In the rows, 128 means zero.
Known rows, with every step that occurs
fuli/bupuz: [113 187 132 120 112 118 144 149 181 195 126 124  60 134 134 156 138 168
 169 104 172 115]
veti/fato/fuli: [ 96 177 153 140 110 169 136 124 134 170 121 130  87 133 125 166 148 124
 177 134 161 115]
veti/tiliv: [ 91 161 138 172 102 146 145 123 133 172 148 119  71 138 168 148 143 161
 171 112 184 120]
fuli/fato/sumag/tiliv: [ 95 138 134 159 119 138  89 130  99 167 152  74  97 129 111  87 117 152
 171 150 164 139]
tiliv/veti/fato: [ 93 156 137 158 135 159 145 155 139 172 142 146  43 118 135 193 142 127
 170 119 166  92]
tiliv/fato: [ 92 176 122 136 131 132 153 149 147 179 146 110  41 151 155 168 110 124
 152  86 157 157]
sumag/vupi/tiliv/veti/fato/fuli: [114 115 151 108  89 194 128 179 129 126  98 162  55 145 123 167 168 109
 161 133 111 145]
fato/sumag: [109 189 148 152 135 119 135 135 133 173 153  98 104 137 122 138 140 155
 168 126 165 147]
veti/fato/sumag/tiliv/vupi: [ 90 158 146 181 162 122 116 162  72 153 131  94  76 115  97 152 167 144
 164 155 170 130]
tiliv/fato/fuli: [ 88 179 133 129  99 164 149 128 139 171 131 118  69 134 141 169 111 109
 165  89 148 161]
veti/tiliv/fuli: [ 78 145 129 193  98 165 154 114 142 173 161 153  73 116 128 144 128 151
 180 110 170 132]
fato/sumag/vupi/tiliv/fuli: [124 133 141 130 119 139 133 170 136 142 144 140  88 158  82 108 148 146
 157 133 105 208]
sumag/tiliv/fuli/fato: [ 67 115 118 172 103 168 112 117 134 178 165 127  61 133 101  97 100 135
 168 128 156 156]
sumag/tiliv/veti/fato/fuli/bupuz: [ 80 134 141 145  79 185 114 154 109 167 106 141  61  82 100 153 152 148
 193 129 177  73]
sumag/tiliv/veti/fato: [ 69 125 138 175 116 164 125 158  99 166 151 130  40 123 129 152 149 141
 164 127 183 100]
fuli/fato: [106 161 128 132 123 145 123 121 168 182 140 109  63 146 149 144 108 129
 161 124 153 133]
tiliv/vupi/sumag: [128 184 141 119 154 109 157 131 149 185 162 120  71 154 130 195 157 120
 136 114 149 161]
fuli/fato/sumag/vupi: [140 159 138 115 139 121 127 157 144 145 115  97  88 145 118 120 115 128
 167 154 139 153]
veti/tiliv/fato/sumag/vupi: [122 156 132 148 128 125 151 179  95 133 121 101  70 128 141 136 118 138
 174 119 159 150]
veti/fato/sumag: [115 182 150 158 158 123 126 151 110 171 141 100  94 124 108 148 147 148
 177 149 167 105]
sumag/tiliv/fuli: [ 58 138 131 180  95 151 142 125 131 180 173 136  66 140 108 110 129 151
 159 115 173 172]
veti/fato: [101 174 141 149 143 135 141 144 142 181 137 121  56 145 137 165 145 139
 161 130 170 107]
fato/sumag/vupi: [132 181 150 124 133 104 155 168 139 147 126 106  97 156 121 130 142 144
 159 142 154 172]
vupi/bupuz: [ 92 176 124 119 117 128 154 148 160 178 128 123  64 152 165 176 147 163
 137 113 170 172]

Rows
[119 116 139 115 121 160 132 198 136 134 116 156  24 161 136 169 166 124
 146 129 119 139] -> sumag/vupi/tiliv/veti/fato
[126 148 134 117 150 132 154 212 112 131  93 140  66 113 120 184 158 140
 158 157 158 135] -> tiliv/veti/fato/sumag/vupi/bupuz
[113 120 128 147 125 172  86 128 134 165 164 123  91 129  78 106 114 137
 174 133  98 167] -> vupi/tiliv/fuli/fato/sumag
[118 167 136 142 142 136 107 126 140 173 144  89 101 127 120 126 111 138
 176 142 147 129] -> fuli/fato/sumag
[ 80 159 129 151 138 118 130 168  91 152 120  97  83 122 123 161 170 168
 140 138 173 198] -> fato/sumag/tiliv/vupi/bupuz
[126 139 115 114 137 138 140 171 150 144 110 135  86 120  90 131 110 134
 162 156 130 192] -> tiliv/fuli/fato/sumag/vupi/bupuz
[ 71 144 139 191 112 140 127 130 102 171 175 116 103 121  75  93 132 160
 175 135 169 167] -> fato/sumag/tiliv/fuli
[119 137 123  94 117 133 139 193 142 143 123 119  23 192 154 144 132 124
 131  94 111 205] -> sumag/vupi/tiliv/fato
[126 129 147 117 113 147 128 188 126 128 132 132  73 154 120 140 158 144
 152 127 113 177] -> fato/sumag/vupi/tiliv/veti
[ 85 154 150 151 105 194 141 135 132 163 123 153  73 105 123 193 146 113
 182 123 159  99] -> tiliv/veti/fato/fuli
[130 175 136 101 132 104 158 187 138 144 101 112  91 151 133 147 153 161
 142 144 161 193] -> fato/sumag/vupi/bupuz
[136 109 133 106 120 163 100 182 132 127 123 124  69 142 114 128 131 123
 162 141  97 162] -> fuli/fato/sumag/vupi/tiliv/veti
[ 89 149 133 170 108 130 121 147 119 184 152 120  93  97  59  92 131 181
 189 129 172 135] -> fato/sumag/tiliv/fuli/bupuz
[144 143 153 115 146 127 112 194 108 135 115 112  75 167 108 125 169 148
 157 157 120 149] -> veti/fato/sumag/vupi/tiliv
[122 140 142  98 104 131 137 176 157 147 124 128  51 199 153 130 160 147
 133 118 122 196] -> sumag/vupi/tiliv
[ 69 152 120 142 120 127 145 164 120 160 116 118  47 144 152 178 168 160
 125 120 175 198] -> sumag/tiliv/vupi/bupuz
[ 85 160 148 169 114 123 118 139  94 168 159  83 101 141 115  98 146 170
 164 136 180 155] -> fato/sumag/tiliv
[ 88 124 118 183 104 182 127 105 147 172 155 144  67 108 126 131  99 133
 189 123 154 116] -> veti/tiliv/fuli/fato
[ 93 139 115 141 144 134 102 158  98 150 113  87  78 112 118 150 140 152
 149 149 154 180] -> fuli/fato/sumag/tiliv/vupi/bupuz
[102 113 124 145 116 149 107 104 125 193 195 119  76 140  86  95 106 123
 155 134 150 151] -> vupi/sumag/tiliv/fuli/fato
